Each row comes from the steps of one walk. Every step used is in the known rows, and no mark comes twice. Write the walk behind each row, first mark first.
Known rows
nolon-babep-fered-geri-tilevi-sokaro-zabi: [ 2.396  0.034  3.257  2.374 -3.861 -0.152 -1.339  0.228  0.058  2.418
  0.937 -1.179 -3.764  3.630  5.514  0.984 -0.646  2.236  0.426  0.625
  1.708  2.570  0.578  0.947  0.811]
nolon-babep: [ 2.383  1.293  0.899  0.563 -5.482  0.097 -2.695 -0.670  0.385  1.498
 -0.660 -3.270  0.792  4.261  4.741  1.037  0.997 -1.429 -2.097 -0.939
 -2.424  2.909  2.082  0.108  4.702]
geri-zabi-sokaro: [ 2.072  4.595  0.596  0.323 -1.933  1.622 -0.964 -0.128  0.494  1.384
  0.782  0.250 -0.406  3.666  4.408  1.373 -0.402 -0.961  0.647 -0.660
 -8.632  2.337  3.645 -0.696  1.646]
babep-nolon: [ 0.842  1.455  0.277  4.357  0.107  0.555 -1.860 -0.298  1.053 -1.248
  1.264  1.104  2.612  4.236  3.860  2.440 -0.801 -0.277 -1.127 -0.348
 -3.762  2.394  3.155 -1.362  3.856]
geri-zabi-sokaro-tilevi: [ 1.055  3.160  0.806  1.036 -2.905  1.164 -0.636 -0.245 -1.334  4.216
 -0.624  0.630 -0.374  3.876  2.234  0.945 -0.652 -1.076  3.540 -0.784
 -8.479  1.854  4.056  0.393  1.432]
nolon-babep-fered-geri-tilevi-sokaro: [ 2.138 -0.006  2.705  0.232 -4.047 -0.141 -1.301  0.827  0.835  2.285
 -1.007 -1.384 -3.542  3.530  6.881  1.161 -0.620  0.775 -2.399  0.452
 -0.384  1.979  0.138  0.244  1.721]
zabi-sokaro-tilevi-geri-fered-babep: [ 0.535  0.163  3.172 -0.833 -3.858  2.196 -0.375  0.261 -1.649  7.222
 -0.771  3.155 -1.406  3.884  2.241  1.102  1.446 -3.129 -0.284 -0.194
 -3.140 -0.113  3.347 -1.037  0.497]
sokaro-zabi-babep-fered-geri: [-0.416  4.737  0.925  1.978 -3.878  0.730  0.004 -1.927  0.637  2.588
  1.803  1.404  2.503  3.873  2.796  0.732 -0.251  0.633 -1.182  0.302
  2.506  2.925  0.922  0.507 -0.584]
babep-fered: [ 1.705  4.239 -0.260  2.930 -0.618  0.054 -2.375 -0.915  1.088  0.511
  0.157 -0.384  3.414  3.616  4.882  1.899 -0.942  0.100 -1.116 -0.216
 -2.780  1.809  1.051 -0.670  2.200]
geri-kamu: [ 4.021  1.372  2.013  2.574 -3.414  0.375 -1.526 -1.021  0.017  2.772
 -0.462  0.444  1.361  4.229  3.866  3.072 -0.591 -1.168 -0.308 -0.649
 -7.441  3.172  1.727  0.048  4.474]
nolon-babep-zabi-geri: [ 0.875  4.257  0.947 -0.532 -2.691  0.018 -2.369 -0.656  1.295  2.911
  1.753 -1.065  0.075  3.412  5.597  0.001 -0.119 -0.888 -2.513 -0.899
 -2.843  2.361  1.488 -0.159  1.286]
sokaro-zabi-geri-tilevi: [ 1.673  2.494  2.229  2.061 -3.829 -0.081 -1.291 -1.552 -0.977  4.066
  3.889  1.144 -1.933  4.485  3.656  3.198 -0.005 -2.366  2.888 -0.843
 -6.096  2.305  1.067  1.058  1.998]
zabi-geri-nolon-babep-fered: [ 3.537  4.449  0.391 -0.040 -6.429  0.196 -2.102  0.547  0.927  2.600
  2.489  0.729 -1.600  2.689  4.626  2.233 -1.529  0.228 -1.551 -0.139
 -0.914  1.139  0.026 -0.224 -0.327]
zabi-geri-fered-babep: [ 1.952  3.169  1.266 -1.741 -3.840  1.179 -0.205 -0.335 -0.374  4.248
  2.184  2.933 -0.897  4.050  4.790  1.785  1.033 -3.017 -2.808 -0.686
 -5.159  0.747  2.107 -0.357 -0.356]
geri-zabi: [ 2.139  3.148  0.857  1.971 -2.289  0.367 -1.840  0.510 -0.513  0.058
  0.551 -0.219  0.757  4.295  4.986  2.287 -0.466 -0.092  0.166 -0.575
 -7.343  2.323  2.078 -0.734  1.719]
babep-fered-geri-nolon: [ 1.727  3.114  0.936  2.764 -2.738  0.663 -0.446  1.207 -0.198  2.487
  0.654  2.402  1.897  3.453  4.273  2.922 -2.485  0.926 -1.765 -0.026
  0.038  2.655  1.270 -1.189  0.894]
geri-tilevi-sokaro-zabi-babep: [ 1.366  1.553  3.843  0.333 -6.309  0.331 -2.571 -1.325  0.986  1.414
  2.163  0.343 -0.776  3.612  4.436  2.001  0.100  0.230  1.154  0.967
 -5.252  2.870  2.926  0.904  0.740]
sokaro-tilevi-babep-zabi-geri-nolon: [-0.696  2.758  3.313  0.133 -2.946 -0.032 -3.596  0.577 -1.283  4.899
  3.634  3.856  2.649  2.389  2.801  3.213 -3.052  1.514  0.606  0.210
 -3.796  1.477  2.041 -0.056 -1.360]
zabi-geri-fered-babep-tilevi-sokaro: [ 0.202  1.601  3.689 -1.713  0.221  1.321 -0.812  0.860  3.202  2.448
  1.059  2.321 -1.304  3.872  6.829  0.292  0.726 -0.839 -2.930  0.638
 -4.490  0.556  3.296 -0.477 -1.097]
fered-geri-nolon-babep: [ 2.522  0.097  2.205  0.365 -7.865  0.685 -0.749  1.586 -0.871  3.533
 -0.092 -0.422 -0.853  4.127  4.082  2.042 -0.578 -0.535 -2.798 -0.747
  0.262  3.864  2.312 -0.353  3.277]
zabi-sokaro-tilevi-geri-kamu: [ 1.556 -0.088  3.423  1.713 -3.670  1.700 -0.687 -1.212 -1.164  7.655
 -0.868  2.566 -1.214  4.082  1.327  2.185  0.243 -2.672  2.243 -0.359
 -6.789  0.907  2.452 -0.012  3.622]
sokaro-tilevi-geri-nolon-babep: [ 1.583 -1.907  3.611  1.564 -8.618  0.328 -3.004  1.697 -2.137  5.140
 -0.494  0.079 -1.322  3.999  2.260  2.468 -0.056 -0.828  0.563 -0.149
 -0.215  1.188  1.546 -0.676  2.680]
nolon-babep-fered-geri: [ 1.387  2.298  0.433  1.210 -3.641  0.169 -0.716 -0.255  0.485  2.459
 -0.919 -1.791  0.195  4.004  5.075  0.512  0.028 -0.124 -3.468 -0.585
  2.414  2.484  0.093  0.020  2.543]
zabi-geri-nolon-babep: [ 2.992  2.656  1.223 -0.975 -8.302  0.604 -1.992  0.436  0.058  3.541
  2.534  0.235 -1.962  3.523  4.292  2.316 -0.388 -1.535 -1.519 -0.695
 -3.434  2.107  1.900  0.042  1.764]
babep-zabi: [ 0.658  3.720  1.378  2.629  0.754  0.033 -2.785 -0.249  1.072  0.792
  0.188 -0.408  4.531  3.549  5.286  1.256 -1.222  0.279 -1.501 -0.609
 -4.233  3.488  2.863 -1.220  2.522]
fered-babep-zabi-geri: [-0.790  3.613  2.178 -1.389  0.773  0.580 -1.534 -0.307  1.252  3.531
  1.740  1.721  1.212  3.693  4.867  0.656  0.775 -2.329 -3.900 -0.558
 -3.838  2.982  1.771 -0.726 -0.123]
sokaro-zabi-geri: [ 0.493  3.958  0.484  2.360 -2.320  0.714 -1.304 -2.716 -0.485  3.484
  4.501  1.054  1.117  4.587  3.244  1.669  0.750 -1.533  1.862 -0.742
 -4.631  1.876  2.928  0.907  1.738]
tilevi-babep-zabi-geri-fered: [ 0.986  5.414  1.893 -0.519 -0.835  0.393 -2.944 -0.505  0.256  2.249
  4.653  3.351  2.703  2.341  6.193  2.478 -2.197  1.520 -2.232 -0.028
 -4.576  0.013  1.728 -1.065 -1.776]

Which walk is each row?
[-0.486 -0.188  4.040  0.460  0.849  0.276 -1.937  1.136  2.966  0.954
 -2.309 -1.263  1.998  4.839  4.563  0.912  1.556 -2.439 -3.509 -0.434
 -1.439  4.327  1.567 -0.718  3.562] => fered-babep-tilevi
[-0.548  0.669  3.058  1.946  1.644  0.581 -2.755  0.127  3.788 -0.434
 -0.871 -1.343  2.787  4.317  6.609  0.503  0.000  0.506 -1.105  0.495
 -4.836  2.499  4.054 -0.485  3.385] => babep-tilevi-sokaro
[ 3.459  2.282  2.524  1.352 -4.841 -0.172 -3.548  2.255  0.668  0.908
  0.093 -0.932  1.210  2.660  5.012  1.658 -2.333  1.742 -1.959 -0.360
 -0.992  4.323  2.227 -1.444  1.647] => geri-nolon-babep-zabi
[-0.073  2.355  3.969  0.336 -4.141  0.966 -1.654  1.058  2.952  1.445
 -0.318  1.803  1.523  3.999  5.317  1.501  0.212 -1.087 -2.971  0.475
 -0.971  0.236  0.681 -1.962  0.204] => zabi-babep-tilevi-geri-fered
[ 2.968  2.996  1.391  0.815 -3.763  0.663 -0.577 -1.961  0.074  4.729
  2.039  2.223 -0.582  4.265  3.878  2.956 -0.189 -2.606 -0.237 -0.839
 -8.761  1.729  1.259  0.664  2.700] => zabi-geri-kamu
[-0.091  1.352  4.455 -2.269  0.325  0.303 -2.082  0.781  1.660  3.200
  1.648  2.125 -2.615  3.176  6.747  1.358  0.034 -1.413 -2.909  0.436
 -6.803  2.578  1.830 -0.492 -0.871] => fered-babep-zabi-geri-tilevi-sokaro
[ 1.857  6.293  0.367  1.018 -1.060  0.536 -1.149 -0.362  0.313  3.042
  2.997  3.037  1.854  2.977  6.148  1.440 -2.020  0.196 -0.860 -0.696
 -5.681  0.624  2.599 -1.127 -1.019] => babep-zabi-geri-fered
[-0.107  3.254  1.097  1.604 -1.458  1.214 -1.770 -2.847  0.393  2.790
  5.134  1.281  0.338  4.165  4.800  0.894  0.765  0.122  1.827  0.421
 -5.969  0.893  4.898  1.075  0.644] => tilevi-sokaro-zabi-geri
[ 1.024  1.585  1.645  3.355 -1.116  0.931 -2.700 -1.937  0.323  0.701
  2.660 -0.387  2.280  4.140  4.621  1.081  0.293  1.582  1.831  0.604
 -4.621  2.354  5.340  0.464  2.337] => tilevi-sokaro-zabi
[ 0.622 -0.251  4.533  1.566 -2.213  0.155 -2.778  2.939  2.070 -0.162
 -1.283 -2.280 -2.712  4.598  5.921  0.940  0.962 -0.114 -1.811 -0.053
 -0.789  1.532 -0.688 -1.673  1.795] => nolon-babep-tilevi-geri-zabi
[-0.414  0.370  2.581  2.911 -2.940  0.427 -1.867  0.866 -2.606  3.662
 -0.143  1.378 -0.530  4.753  3.098  2.188  0.261 -0.808  2.195 -0.147
 -5.531 -0.007  1.336 -0.886  0.985] => sokaro-tilevi-geri-zabi
[ 0.396 -0.207  1.899  2.131  0.244  0.840 -1.543  0.589  1.155 -0.654
  0.325  1.466  1.199  4.333  3.232  2.054  0.755 -1.569 -3.590 -0.157
 -1.895  3.248  2.550 -1.504  2.862] => fered-babep-nolon
[ 1.313  3.059  0.628  0.383 -4.139  0.978  0.827  0.663 -1.106  5.263
 -1.822 -0.307 -3.427  3.444  2.777 -0.635 -0.883  0.439  1.231 -0.613
 -0.626  1.645  1.152  0.774 -0.332] => nolon-babep-fered-geri-zabi-sokaro-tilevi
[ 0.172 -2.162  3.217  3.233 -1.864  1.080 -0.931  1.816 -1.755  3.167
 -0.031  4.676 -0.695  4.267  2.160  2.342  0.270 -0.940 -0.933  0.309
 -0.334 -0.488  1.998 -2.106  0.240] => sokaro-tilevi-geri-fered-babep-nolon
[-0.294  2.920  2.846  1.039  0.855 -0.071 -4.550 -0.388  0.958 -0.031
  1.815 -0.082  5.317  2.912  5.451  2.289 -1.323  1.659 -2.840  0.099
 -3.036  2.905  1.829 -1.140  1.741] => tilevi-babep-zabi
[ 1.021 -0.636  4.323  2.269 -5.644 -0.117 -3.636  2.625 -1.419  4.540
 -0.702  0.639  0.117  3.111  3.055  1.611 -1.591  1.091  0.123  0.013
  0.934  1.957  1.482 -1.497  0.918] => sokaro-tilevi-geri-nolon-babep-zabi
[ 2.138  1.425  2.401  0.719 -6.275  1.264 -2.230  1.243 -0.331  5.505
 -0.509  1.045 -2.210  2.557  2.106  1.413 -1.196  0.051  0.920  0.317
  1.104  0.390  1.213 -0.889  0.501] => zabi-sokaro-tilevi-geri-nolon-babep-fered
[ 0.926  5.663  0.134  0.116 -4.220  0.307 -2.116 -1.574  2.278  0.567
  0.248  0.303  3.528  3.178  4.259  1.238 -0.399 -0.409 -2.746  0.301
 -2.116  1.956  0.438 -0.328  0.404] => zabi-babep-fered
[ 0.582  3.712  1.506  1.338 -5.909  0.657 -1.976 -2.379  0.539  1.648
  2.082 -0.112  3.038  4.109  2.503  1.274  0.765 -0.723  0.151 -0.019
 -2.408  3.402  2.859  0.673  1.586] => sokaro-zabi-babep
[-2.246  0.654  4.163 -0.504  0.865  1.612 -1.624  0.329 -0.013  6.296
 -1.220  2.001  0.620  3.497  2.350 -0.111  1.088 -2.580 -1.359 -0.083
 -1.764  2.180  2.990 -1.433  0.668] => fered-babep-zabi-sokaro-tilevi-geri
[-1.590  2.755  3.445 -0.214 -3.017  0.697  0.455  1.601  2.496  1.090
 -1.428  0.583  0.349  4.655  4.772  0.516 -0.057 -0.670 -2.848 -0.142
 -2.046  3.471  0.696 -0.452 -0.050] => fered-geri-zabi-babep-tilevi
[ 0.326 -0.811  3.195  0.748 -2.804  0.551 -0.612  0.222 -0.247  3.214
  0.018  0.494 -1.372  4.540  6.303  2.323 -0.118 -1.174 -1.344  0.008
 -5.861  2.566  2.966  0.001  3.354] => fered-geri-tilevi-sokaro
[ 2.786  1.848  2.334  0.397 -7.126  1.081 -2.550 -0.424  0.102  2.836
  5.041  0.667 -2.978  3.247  4.455  1.407 -0.346  1.562  1.316  0.679
 -2.676  1.718  4.244  0.911 -0.204] => tilevi-sokaro-zabi-geri-nolon-babep
[ 1.026  0.427  2.023  3.093 -4.566  0.656 -1.528  0.038 -2.662  5.209
 -0.101  2.335  1.196  4.372  3.352  2.386 -0.237 -1.128  1.657 -0.316
 -3.616 -1.036  2.322 -1.011  1.652] => sokaro-tilevi-geri-fered
[ 1.579 -0.117  4.865  2.070  0.696  0.983 -1.834  1.140  2.254  0.577
  0.434  0.759  0.511  3.974  5.427  0.317  0.329  1.926 -0.044  0.984
 -0.822  2.516  4.208 -0.375 -0.343] => geri-fered-babep-tilevi-sokaro-zabi
[ 1.025  2.877  3.737 -0.962  0.281  2.195 -1.285  1.238  1.052  3.768
  0.529  3.283  0.010  2.743  5.197  0.670  0.112 -1.108 -3.618  0.103
 -2.179  1.242  2.904 -3.017 -1.057] => tilevi-geri-fered-babep-zabi-sokaro
[ 1.132 -0.801  2.980  2.565 -1.015  1.542 -1.180  1.958  0.140  0.397
  1.373  4.373 -0.747  4.034  4.214  2.755  0.508 -0.859 -3.777  0.453
 -0.372  0.064  1.631 -3.241  0.393] => tilevi-geri-fered-babep-nolon
[ 0.728 -0.301  3.431  0.674 -1.454  0.220 -3.245  0.642  3.963 -0.390
 -1.629 -3.847  0.217  4.153  6.873 -0.508  0.731  0.672 -2.165  0.357
 -1.880  2.771  3.177  0.016  3.758] => nolon-babep-tilevi-sokaro
[ 1.558  2.898  2.009  1.798 -3.908  1.436 -1.943 -0.891 -0.047  2.712
  5.897  3.114 -0.453  3.385  4.166  2.392 -1.052  1.491  2.348  0.826
 -5.616  1.516  5.148  0.443 -0.560] => tilevi-sokaro-zabi-geri-nolon
[ 1.186  4.448  1.879  2.098 -6.236  0.915 -0.302  0.045  0.168  2.628
  2.418  3.275  1.886  3.123  2.273  2.149 -2.014  1.910 -0.551  0.682
  3.104  3.480  1.200 -0.142 -1.875] => sokaro-zabi-babep-fered-geri-nolon
[-1.010  0.598  5.409 -0.978  1.711  2.070 -1.085  2.635  3.045  1.812
 -1.101  0.951 -2.678  4.290  4.648  0.682  1.875 -2.376 -2.606  0.224
 -3.246  2.212  1.134 -2.213  0.290] => fered-babep-tilevi-geri-zabi-sokaro
[ 2.077  1.703  3.653  1.836 -4.937  0.180 -2.128  1.160  1.806  2.561
  2.674 -0.358 -1.949  3.930  3.480  1.452 -0.671  0.372  1.367 -0.352
  0.690  3.384  1.517  0.565  1.110] => sokaro-zabi-geri-nolon-babep-tilevi
[ 1.863  2.894  2.963  1.774 -3.899  1.183  0.099 -1.884  1.281  3.119
  1.740  3.090 -0.161  3.219  3.509  0.928 -1.102  2.797 -0.361  1.547
 -0.736  2.465  1.634  1.108 -1.530] => tilevi-sokaro-zabi-babep-fered-geri-kamu
